What can hang from each mark
Z669: Z66 Z460 Z785
Z66: Z669
Z976: Z245 Z460 Z472
Z177: Z472
Z472: Z177
Z785: Z669
Z460: Z792 Z976
Z792: Z460 Z764
Z245: Z976
Z764: Z792

Known rows, with every way that one mark hangs from another
Z66[Z669[Z460]]: 1.317 1.213 3.920 1.334 2.725 0.391 -0.819 -2.456 2.618 -5.284 1.565
 1.786 0.533 -3.819 -1.241 1.685 -1.242 -2.543 2.072 1.937 -3.227 -5.514
 0.025
Z66[Z669[Z460[Z792[Z764] Z976[Z245 Z472]] Z785]]: -1.096 4.311 3.233 0.838 2.586 1.662 1.731 -1.080 5.301 -6.607 1.214
 1.519 -0.643 -2.371 -0.213 1.711 -2.259 -1.871 5.347 2.444 -3.118
 -4.069 -0.523
Z245[Z976]: -0.845 0.756 4.645 0.248 0.137 0.005 -3.802 -0.599 4.692 -6.145 2.373
 3.049 4.017 -1.573 -2.520 -2.795 0.348 -2.318 0.628 1.006 -2.459 -3.549
 1.159
Z976[Z460[Z792]]: -3.013 0.188 3.486 1.023 1.118 -0.111 1.314 -2.993 3.424 -3.372 -0.957
 0.990 2.180 -2.367 -2.396 0.020 -1.371 -2.486 1.320 2.377 -0.466 -2.846
 0.997
Z245[Z976[Z460 Z472[Z177]]]: -1.897 2.967 4.346 1.408 1.701 -0.542 0.290 -1.604 5.797 -6.515 1.866
 3.562 2.523 0.339 -4.131 -4.173 1.475 -3.430 2.177 2.266 -2.598 -2.968
 2.408
Z460[Z792[Z764] Z976[Z245 Z472[Z177]]]: -3.050 4.676 4.565 -0.607 -0.103 1.390 2.567 0.822 4.470 -7.608 0.579
 -1.819 2.800 -0.289 -2.488 -2.545 -1.042 -0.902 5.299 2.106 -2.465
 -0.822 1.692
Z976[Z460]: -0.964 0.886 2.709 0.797 2.142 -0.326 -0.062 -3.632 3.397 -4.163 0.027
 2.134 1.154 -2.955 -2.309 0.067 -0.839 -2.470 -0.040 2.070 -1.472
 -3.541 1.478
Z785[Z669]: -1.989 1.084 4.113 2.803 0.765 0.656 -2.063 -4.129 4.031 -4.391 -0.218
 2.227 1.236 -2.601 -2.763 1.657 -0.609 -2.338 -0.061 2.037 -3.906
 -3.577 0.712
Z177[Z472]: -2.513 0.639 3.476 1.691 1.451 -2.076 -1.663 -2.174 3.779 -7.559 -1.127
 -0.568 2.230 -2.002 -2.548 -1.793 -0.046 -0.716 -0.788 1.634 -4.154
 -3.622 0.209
Z764[Z792[Z460[Z976[Z245 Z472[Z177]]]]]: -3.369 4.083 4.064 3.299 1.344 1.361 -1.100 -0.343 4.759 -6.298 1.333
 -0.838 3.356 -1.571 -1.631 0.534 0.615 -3.516 1.092 0.477 -1.759 -3.209
 2.700
Z669[Z66]: -0.478 0.876 2.715 -2.024 -1.175 1.536 -2.597 -0.913 3.082 -4.535 -0.746
 1.396 3.501 -2.261 -1.051 -0.782 -1.492 -0.364 -1.338 1.251 -2.241
 -2.117 0.538
Z764[Z792[Z460[Z976]]]: -2.894 2.508 4.134 3.806 0.007 2.070 -2.416 -0.796 4.224 -5.011 1.195
 -0.359 3.715 -2.394 -0.702 1.305 -0.268 -2.716 -0.014 0.123 -1.889
 -3.558 1.718
Z764[Z792]: -2.353 0.170 4.172 2.381 1.382 -0.349 -3.493 -0.567 5.331 -4.826 -0.758
 -0.654 3.616 -2.041 -1.323 1.437 0.408 -3.537 -0.165 0.126 -1.546
 -2.251 1.234
Z245[Z976[Z472[Z177]]]: -1.447 2.494 4.949 1.219 1.335 -0.958 -2.061 -0.155 5.414 -7.067 1.938
 2.617 3.617 0.194 -3.456 -4.351 1.722 -2.708 2.125 1.436 -3.237 -2.943
 1.942
Z792[Z460[Z976[Z245]]]: -1.562 4.585 3.151 1.208 0.722 2.364 -1.334 -1.723 1.501 -6.371 3.038
 0.848 2.698 -3.847 -0.895 -0.268 -1.458 -1.043 0.270 1.015 -2.149
 -5.448 2.205
Z460[Z792[Z764] Z976[Z245 Z472]]: -3.745 4.294 4.211 -0.790 -0.516 2.257 2.301 0.194 4.256 -7.629 -0.510
 -1.350 3.024 -0.715 -2.038 -2.294 -2.052 -0.634 4.098 1.850 -2.740
 -1.478 1.002
Z669[Z785]: -1.515 1.714 2.234 0.708 3.057 -1.532 -3.836 -0.829 5.914 -4.994 0.090
 1.901 0.976 -2.812 0.706 1.244 -0.788 -1.170 1.514 0.934 -1.801 -2.847
 -0.116
Z976[Z245 Z460[Z792[Z764]] Z472]: -5.015 4.842 2.263 0.000 3.283 0.745 4.638 -2.916 5.204 -7.517 -3.305
 0.222 0.619 -0.618 -3.455 -1.364 -0.665 -3.740 2.085 2.119 -0.818
 -3.629 2.475
Z785[Z669[Z460]]: -3.376 2.488 4.070 3.215 0.230 1.576 -0.575 -4.178 3.806 -3.828 -0.176
 2.755 -0.074 -2.285 -1.666 3.055 -1.307 -2.879 0.465 2.310 -4.553
 -3.928 1.193
Z785[Z669[Z66]]: -2.102 1.521 3.485 0.962 -1.285 2.381 -1.472 -3.627 4.163 -4.116 -0.879
 2.675 1.763 -1.951 -2.610 1.262 -1.259 -1.562 -0.873 2.237 -3.918
 -2.584 0.488
Z66[Z669[Z460[Z792]]]: -0.129 0.799 4.469 1.456 2.039 0.573 0.168 -2.056 2.600 -4.779 0.942
 0.924 1.255 -3.399 -1.261 1.614 -1.566 -2.503 3.050 2.263 -2.549 -4.938
 -0.279

Rows
-3.355 2.230 4.511 -2.654 0.105 1.051 0.894 0.207 2.644 -6.200 1.500
 -1.089 4.435 -2.303 -2.601 -1.057 -3.051 -1.011 3.988 2.793 -1.557
 -0.935 0.739 -> Z460[Z792 Z976[Z245]]
-2.353 0.804 3.302 1.775 0.227 0.831 1.192 -2.873 4.184 -3.751 -1.330
 0.777 1.216 -2.288 -1.680 0.027 -0.827 -1.999 1.159 1.610 -0.484 -3.187
 1.123 -> Z976[Z460[Z792[Z764]]]
-2.872 2.936 4.700 2.140 0.290 0.279 1.176 -1.074 6.286 -6.217 1.009
 2.630 2.593 0.821 -3.666 -4.276 1.421 -3.056 3.057 1.959 -2.001 -2.720
 2.152 -> Z245[Z976[Z460[Z792[Z764]] Z472[Z177]]]
-5.597 3.708 2.025 -1.057 -1.663 2.627 0.462 0.482 5.690 -2.900 -1.694
 2.003 0.727 -0.861 2.498 2.601 -3.315 -0.753 2.442 2.035 -1.619 -1.286
 -0.096 -> Z669[Z66 Z460[Z792] Z785]
0.541 3.829 3.442 1.266 3.556 0.159 0.573 -1.215 4.891 -6.093 2.940
 2.344 -0.681 -2.413 -0.565 1.383 -1.442 -1.900 5.189 2.826 -3.977
 -3.706 -0.272 -> Z66[Z669[Z460[Z976[Z472[Z177]]] Z785]]
-5.062 4.929 3.765 0.798 -2.936 4.952 2.834 -2.847 4.496 -4.847 -1.145
 2.133 0.526 -0.408 -1.857 1.643 -2.845 -1.645 1.722 3.015 -4.730 -2.036
 1.093 -> Z785[Z669[Z66 Z460[Z792[Z764] Z976[Z245 Z472]]]]
-0.939 1.891 3.463 1.599 2.979 0.246 -0.150 -1.507 4.719 -4.800 0.897
 1.726 -0.145 -3.173 0.185 2.673 -1.830 -2.281 4.201 2.241 -2.223 -4.464
 -0.914 -> Z66[Z669[Z460[Z792] Z785]]
-0.771 6.947 2.954 3.320 -0.348 3.609 -0.232 -1.206 3.683 -7.712 2.005
 0.219 0.535 -2.347 -0.092 -1.325 0.584 -0.508 0.936 -0.349 -2.755
 -5.783 3.000 -> Z792[Z460[Z976[Z245 Z472[Z177]]] Z764]
-0.612 2.547 3.756 0.931 2.186 1.005 0.562 -1.106 4.441 -5.124 2.219
 1.815 0.258 -2.960 -0.060 2.151 -2.677 -1.604 5.147 2.851 -2.986 -3.610
 -1.105 -> Z66[Z669[Z460[Z792 Z976] Z785]]
-2.437 2.963 4.244 -1.547 -1.258 2.357 0.780 0.312 3.788 -6.679 1.010
 -1.355 3.118 -2.216 -1.585 -1.043 -2.316 -0.485 3.810 1.671 -1.645
 -1.380 0.864 -> Z460[Z792[Z764] Z976[Z245]]
-6.059 6.904 2.194 -2.774 -0.957 3.117 3.392 1.432 5.957 -5.211 -0.007
 1.678 0.674 0.454 0.994 1.015 -3.717 -0.804 5.033 3.276 -2.640 0.186
 0.873 -> Z669[Z66 Z460[Z792 Z976[Z245 Z472[Z177]]] Z785]
-1.124 4.776 3.818 -1.991 2.736 -0.306 0.731 -0.224 3.410 -8.268 2.504
 0.132 2.726 -1.323 -3.475 -2.481 -1.031 -1.616 3.552 2.685 -3.747
 -1.359 2.137 -> Z460[Z976[Z245 Z472[Z177]]]
-3.512 2.952 3.504 1.482 -1.801 3.339 0.000 -3.693 3.838 -3.469 -0.796
 3.144 0.410 -1.588 -1.519 2.658 -2.100 -2.100 -0.396 2.477 -4.497
 -3.020 1.020 -> Z785[Z669[Z66 Z460]]
-3.586 3.077 4.141 4.271 0.359 1.969 -1.660 -0.893 4.437 -5.519 0.491
 -0.314 3.701 -1.678 -0.856 0.656 -0.074 -2.770 0.126 0.276 -2.412
 -3.604 1.722 -> Z764[Z792[Z460[Z976[Z472]]]]
-2.633 0.837 4.551 0.676 -0.228 0.598 -0.520 -1.636 4.989 -5.014 1.600
 3.207 3.586 -1.059 -3.260 -2.709 -0.283 -2.987 1.720 2.164 -1.244
 -3.004 1.345 -> Z245[Z976[Z460[Z792]]]
-1.166 6.688 2.670 3.244 -0.650 4.251 -0.408 -1.671 3.468 -7.814 1.201
 0.475 0.702 -2.615 0.235 -1.088 -0.220 -0.319 0.135 -0.493 -3.068
 -6.238 2.544 -> Z792[Z460[Z976[Z245 Z472]] Z764]
0.737 2.918 3.256 0.795 2.926 0.852 -0.404 -1.636 4.402 -5.682 2.911
 2.641 -0.438 -3.319 -0.053 2.204 -2.336 -1.637 4.172 2.602 -3.704
 -4.142 -0.807 -> Z66[Z669[Z460[Z976] Z785]]
-4.389 2.910 3.875 2.109 -3.232 4.162 0.895 -3.143 4.465 -3.204 -1.750
 2.224 0.424 -1.112 -1.046 2.554 -2.015 -1.769 0.507 2.221 -3.896 -2.706
 0.830 -> Z785[Z669[Z66 Z460[Z792[Z764]]]]
-3.182 2.971 2.325 -1.157 2.182 0.869 2.510 -2.657 4.475 -6.157 -1.089
 0.243 0.785 -2.690 -2.831 0.432 -1.007 -3.497 1.656 1.949 0.741 -3.454
 2.412 -> Z976[Z245 Z460[Z792[Z764]]]
-6.353 5.905 2.800 -0.357 1.675 1.224 2.359 0.323 5.636 -5.696 0.076
 1.341 0.141 -0.666 0.986 1.793 -3.504 -1.837 5.441 2.816 -2.957 -1.684
 0.665 -> Z669[Z460[Z792 Z976[Z245 Z472]] Z785]
-3.550 4.366 1.304 -1.292 -0.719 2.391 -0.872 -0.146 5.692 -3.700 -0.703
 3.240 -0.223 -1.388 2.545 2.701 -2.832 -0.811 1.133 1.633 -2.603 -2.068
 0.430 -> Z669[Z66 Z460 Z785]
